Known rows, with every step that occurs:
X > T > G > Z: [ 49.0  -8.5 -26.8   5.0  28.5  15.4   1.7  -4.2  19.2 -21.8 -22.4   6.2
  14.3 -21.3   5.3 -26.3   7.6 -29.7  29.6   0.3  -4.2  82.6  21.6 -29.4
   7.4  30.6]
N > X > T > G > U: [  3.1  -9.6   4.8   3.4  13.1   5.0  -4.2 -37.4  44.2  -7.2  46.5  10.6
  -2.8  -1.1  50.0  -0.8   2.6 -10.5  11.3 -20.2 -17.3  32.1   2.2 -31.7
 -25.5 -54.2]
U > X > G > Y: [ 38.9  29.0   0.0  15.5 -23.0  16.8 -53.8 -13.1  -9.2  12.4   3.6  -5.9
 -15.1 -21.0 -24.7   7.6 -28.5 -15.4  35.0 -32.0 -18.1 -45.3   0.5  -4.7
  31.2  28.6]
Y > G > P: [-33.8  12.7 -17.3  30.3  30.9  31.9  32.0   6.3 -21.5 -12.0 -18.6 -16.6
   5.2 -17.3 -27.4   4.8   3.4 -11.8  14.9  30.9  11.8 -17.0  11.8  14.6
   2.9  -5.1]
Y > G > U > X > T: [-13.1  36.4  -4.8  13.9   8.5   6.0  10.7   8.8 -15.5 -23.3  25.0  11.7
  14.6  14.2  12.3  17.5 -51.0 -27.3  -8.9  -8.8  34.4  18.7  -9.0 -37.9
  17.1 -16.3]
Z > G > P: [-25.4 -24.2  16.0  -4.2  25.5  30.9  16.9   7.9   8.5   3.4   5.9 -27.3
  11.7 -11.7   9.6  18.9   5.7  -2.6  18.3  38.3  -0.2 -38.5  22.0  16.0
  -1.7   5.7]
X > U > G: [ 59.5 -25.1  -8.3  22.8   6.0 -39.4 -15.1 -26.2 -52.3   6.8  43.0   3.6
  27.9  17.1 -19.8 -26.6   6.0   1.6 -55.6  -0.6   5.1 -10.9  -6.0  -4.3
 -17.0  19.5]
U > X > Y > G > P: [-33.2  31.8 -33.4  35.6  24.2  16.9  32.2   4.0 -35.0 -20.1 -27.5  -6.0
   8.7 -13.8 -46.2   0.9  -6.7 -24.6  33.1  20.6  19.9 -38.9  17.1  16.2
   8.3 -26.2]
G > T > X > U: [-17.5  16.4 -19.3  17.6 -15.8 -35.1  21.2  11.4  -0.1 -11.4  38.6 -10.2
 -19.5  28.9 -51.5 -13.2  16.0  22.5 -21.5  -1.3  55.9  17.4   2.6  17.5
 -42.6 -27.2]
X > Y > G: [  1.8  23.0 -11.9  -0.3  27.3   8.2  27.0  13.1 -48.6 -22.0 -42.1  38.3
  19.8  13.5 -37.1  10.0   9.0   3.5  27.1  -7.4 -14.7  -7.2  35.4  20.3
  12.7  14.5]
G > L: [  9.2   1.4  20.1  -4.9 -10.6  12.0   0.4   1.1  18.3  19.4   6.0 -19.0
 -17.5 -17.6  22.3  -2.5  25.2 -23.1  16.9  27.8 -26.4  -2.2   4.3  15.8
 -29.3  26.9]
Z > G: [ 11.4 -38.9  48.3 -45.0   9.0  19.4   0.9   0.1  21.8  17.7  12.8   1.5
  27.5  21.6  35.5  31.8   9.9  33.0   2.0   5.7 -21.9 -12.2  33.5  14.6
   0.3  52.3]
T > X: [  5.3  12.7  -0.8   1.3 -23.8 -28.8  45.8  13.8  -4.7  25.0   1.6   3.8
  -7.3  -0.2  -5.5 -11.0   9.8  27.7  -2.0 -12.8  42.5  17.5  15.9  19.6
  -7.4   8.6]
L > G > U > X: [ -5.9   6.3  15.1   3.2 -54.2 -39.8 -30.2 -38.4  24.5  20.8  26.9 -16.8
  22.2   0.2  18.6  -9.4 -41.2  13.7 -38.2 -27.1  13.5  -9.8 -30.5 -35.0
 -28.9 -23.2]
L > G > T > X: [-46.8  -8.1 -11.4  -4.9 -25.2 -14.7  31.7  22.6  13.0   2.1 -30.0  -1.5
  -8.9   6.3   4.7   1.6   8.2  41.9 -39.6  13.0  38.2  29.3 -19.0  10.2
  20.5 -35.7]
Y > G: [  0.0  14.7   0.4   4.5  17.3  18.6  22.1  -2.7 -21.5  -4.4 -22.5  16.5
  18.1  12.8 -17.2  12.4   8.1  20.4  -2.6  -4.4  -4.6  18.3  20.7  12.8
   7.7  35.7]
P > G > Z: [ 14.6   3.1 -11.4   1.6   5.4 -25.6 -12.8   9.9  -1.1   5.3 -48.4  -8.8
   6.7 -14.6 -19.6 -21.5   4.1 -14.1  11.9 -14.4  -1.3  31.5   5.0  -8.7
  -3.2  63.3]
L > G: [  9.5 -39.5  25.1 -24.3  -8.7 -15.1 -35.2  22.0 -28.4   4.4 -38.6   0.5
  39.4   3.4  25.7   4.8  -5.6  42.4 -42.7  20.3 -17.9 -17.0  -4.1 -30.0
  -4.3  17.6]
L > G > X > U: [  1.3 -11.1  -1.1  22.7   5.3 -15.4 -42.8  21.9  -1.3 -22.1  30.1 -25.6
  -3.8  20.6 -20.9 -16.6   9.3  35.8 -39.5  15.6  22.4 -18.2  -6.5 -38.0
 -37.7 -17.1]
U > G > Y: [ 46.7  -0.7  -5.6  21.5  -1.5   2.9 -41.0 -12.2 -14.7  16.3   8.3  -5.8
  -0.3 -48.6 -10.4  -2.0  -6.8  -4.2 -11.3  -8.1 -42.2   1.0 -14.0  -1.1
  16.0  11.9]
U > X > T > G > Y: [ 29.5  25.3 -19.5  29.4   4.8  29.5 -42.2 -18.2  18.5 -10.3   6.8  -0.7
 -10.3 -32.3  -7.9   9.3  -7.2  -9.4  41.3 -16.5 -14.4  15.6  13.2 -13.1
  16.5 -18.1]
N > X > U > G: [ 60.9   5.6 -25.9  29.3  -1.8 -41.2  -9.4 -35.3 -39.5  12.7  36.5   2.3
  20.6  24.0 -16.2 -28.2   4.1   1.1 -51.7  -4.0  13.7 -11.7 -10.5 -14.8
 -18.7 -12.0]
Z > G > T > X: [-46.0  -7.6  -0.3 -14.8 -16.8   2.7  49.1  11.8  37.6   8.5  -4.4  -0.7
 -14.4  14.9  10.0  14.2  16.0  37.4 -16.9   6.1  36.4  31.1   0.3  31.6
  22.2 -19.2]
N > X > Y: [ 40.7  46.6 -21.9 -32.0  -8.4 -31.6  32.1  28.1 -38.4   7.5 -35.2  30.6
  -1.8   9.4 -18.7 -14.8  -2.4 -22.3  49.3  -7.0   2.7 -34.4  18.3  10.6
 -18.5 -28.9]
P > G: [-12.6  -2.9  16.8  -6.9  -0.8 -37.1 -16.6   9.9 -35.1  22.7 -33.1   1.9
   1.8  24.8 -12.1   5.1  10.7  14.5   5.4 -19.4  15.5 -49.3   9.3  21.2
  -4.2  50.9]

Rows:
[-22.8   5.7  15.9  14.8  -2.5  -3.2 -23.7  -5.1   6.5  18.2 -18.2 -18.1
 -19.9   0.6  10.6   8.7  33.0 -14.8  20.6  12.2 -19.6 -38.7   8.3  20.0
 -15.3  29.8] => P > G > L
[ 37.7   2.8  -6.3  14.8  -0.1  22.9 -42.4 -23.5  28.3   6.5   2.9  -5.0
 -14.5 -42.2  -9.6   0.4  17.3   6.1  42.8 -16.2 -37.8  13.1  17.4   7.7
  -4.1  -1.4] => T > G > Y
[  8.7 -39.0  24.5  -7.5  -1.7  -8.2 -12.3 -50.0  50.0   9.9  51.7   3.2
   0.1 -11.2  40.8 -12.1  16.4   4.7   6.5 -26.3 -32.6  26.0   3.8  -8.2
 -44.1 -21.4] => T > G > U
[-13.5  18.3   4.9  22.4   8.9  36.9   3.5 -13.4  16.3  -0.1 -10.6  -7.5
  -8.4  -7.7   7.2  14.1  31.8 -10.9  14.8  23.3 -32.7   9.2  17.3  14.9
  -7.3  20.1] => Y > G > L
[ 22.3  16.3  -9.0 -10.5 -22.0 -41.1   3.2 -20.0 -12.1  -0.5   8.0  23.4
   9.6   1.5 -17.1 -20.8 -13.6 -23.6  40.1 -32.7   2.7 -31.2  12.1   7.0
 -23.8 -31.6] => T > G > U > X > Y
[ -1.7 -21.6  28.6  -1.6  -8.3 -11.7  -4.5 -22.1  11.6  10.8  46.4  10.7
  -9.5   5.1  29.6  -0.6  -8.6  -2.2   1.8 -36.9 -15.4 -19.2   2.0 -10.4
  -1.9  -1.1] => T > X > G > U
[-51.8  18.1 -23.2   8.6 -12.7   2.2  59.4  10.7  16.8  -2.2 -22.1   6.6
 -18.8  11.1 -15.5   5.1  15.3  31.4 -18.9   1.1  45.7  45.7  -5.8  30.9
  25.7 -27.2] => Y > G > T > X
[ 11.1 -32.5  39.8 -19.2  -2.4  -4.0 -18.5 -19.5   4.6  10.8  46.7   8.6
  -3.2   4.4  33.0  -0.6 -13.6 -15.0   3.8 -29.0 -34.0 -27.0  -3.7 -13.7
 -10.4  17.4] => X > G > U
[ -7.3 -28.7 -16.5 -10.1  -3.0 -12.5  10.8  -1.6  -9.8  -7.9  13.2  -4.5
  -4.0  16.1 -13.7 -15.4   4.9  -4.9 -58.9  25.4  15.5  24.0 -46.8  17.7
   6.2 -16.8] => X > U > G > T
[ -4.0  21.9   2.6  17.4  -3.1  -4.8 -53.9   8.7  -6.0  13.4 -23.6 -11.6
 -19.9 -29.6 -27.9  17.6   0.8   7.3  26.4 -23.3 -25.4 -31.5   2.8  12.1
   4.8  21.3] => P > G > Y
[-17.9 -45.4  39.2 -16.4 -10.4 -21.5 -35.6  -8.3  21.1   4.4  21.2  -4.4
  20.7 -14.3  48.1   5.3 -11.8  24.6 -43.0  -5.9 -43.9   3.1 -20.2 -38.8
 -35.4 -22.9] => L > G > U
[-12.4 -26.3   7.3 -45.2  -6.4  21.5  14.9  20.9  -9.4  -3.6 -18.5   6.1
 -20.2  24.6   2.9   0.5  -5.8 -15.7  -4.3  15.9   8.4 -10.0 -27.8  25.2
  39.1  21.7] => X > G > T
[ 30.6  11.1 -12.7  20.7  20.1  36.6 -39.5  -4.5  13.0 -14.9   2.5   4.2
 -12.2 -36.5  -2.9  12.5   4.3  -8.5  43.6  -8.7 -28.5  20.2  19.2  -8.7
  15.9 -11.0] => X > T > G > Y
[ -1.0  28.8   2.3   0.6  -1.0  -5.7   8.8  15.3 -14.1 -12.6  32.3   6.0
  11.3   8.8  19.2  10.1 -54.1 -32.9  -6.5  -6.2  36.3  13.9 -14.2 -38.1
   6.1 -13.9] => G > U > X > T
[-16.8 -45.5  54.8 -31.4   2.7   2.6 -11.6 -23.1  56.5  14.2  56.8  -3.7
  12.1  -1.8  55.1  23.8  -0.3  18.6 -11.0 -14.6 -46.8   6.4   6.2  -7.5
 -32.2   1.0] => Z > G > U
[-16.6  30.5   0.9   9.8   2.3 -12.9  -2.5  12.1 -19.9 -13.4  21.1   6.1
   8.9  18.1  14.6  14.8 -50.3 -29.5  -5.3 -14.7  41.0  -4.5 -12.9 -35.4
  13.3 -11.7] => P > G > U > X > T
[-41.5 -39.2   6.3 -42.9 -14.8   4.4  -2.4  31.4   6.9  -9.7 -44.0  -7.2
   4.1   6.5  17.8   7.2  -4.3  23.7 -51.0  39.9  -1.2  19.7 -45.2   0.1
  14.7 -18.4] => L > G > T
[ 20.8  13.1  13.7  13.4 -21.8  19.7 -23.7 -27.1   2.5  16.9   8.9 -12.8
 -14.8   8.8  14.2  -1.8   3.5 -37.5  28.2   4.5 -12.2 -52.2   6.6   3.9
  10.9  37.5] => U > X > G > L
[-29.8  39.4 -39.4  31.5  32.2  22.7  38.6  11.5 -32.3 -19.9 -36.4  -1.4
   1.1 -12.0 -37.4   3.5   3.5 -24.1  38.0  26.2  11.3 -34.7  19.7  13.1
   6.0 -40.5] => N > X > Y > G > P
[-15.6   3.9  -2.8  17.3  21.4  37.8   6.4  19.5  20.9  -9.8 -10.7 -11.5
 -17.3  -0.6   8.7  -6.1  10.8  27.1 -14.2  11.7  12.3  13.7  -9.2 -18.4
  25.1   4.9] => Y > G > X
[ 45.8   0.5 -16.3   4.5   1.3  -0.3   6.2   4.5  -4.8  -0.6 -27.3   5.2
   1.6 -10.2 -13.2 -26.8  -4.3 -21.9  22.3 -18.1   3.7  31.6  18.5 -17.4
  29.3  62.4] => T > X > G > Z
[ 18.7  -0.1  -3.3 -23.8  12.8 -10.0  13.6  51.4 -26.2 -10.1 -21.3  15.7
 -13.8  -7.5 -10.9 -22.0   4.1 -12.6  34.4   8.7   0.7 -34.0   7.7   4.4
   2.7  -7.9] => G > X > Y
[-40.2 -39.1  23.0 -57.5  -1.9  29.1  22.6  16.8  41.8  -0.5  -8.4  -6.0
  -4.5  18.8  25.3  25.1   7.6  16.7 -19.9  29.7  -4.2  23.2 -18.1  30.9
  18.7   5.6] => Z > G > T
[-45.1  25.7 -32.3 -22.0   5.6  20.9  44.3  18.9   1.7 -24.2 -51.0  18.9
 -14.3  18.6 -21.9   9.6   5.7  -4.0   0.9  18.0   6.9  26.0 -20.7  27.8
  26.4 -41.4] => N > X > Y > G > T
[ -5.0  -8.1 -29.3  -5.5  -9.3 -13.0  15.0  -8.4  -0.9  -3.5   9.2  -5.9
  -8.8  21.1 -11.3 -16.6   3.3  -5.2 -57.2  23.4  20.8  23.7 -49.0  10.5
   5.3 -39.3] => N > X > U > G > T
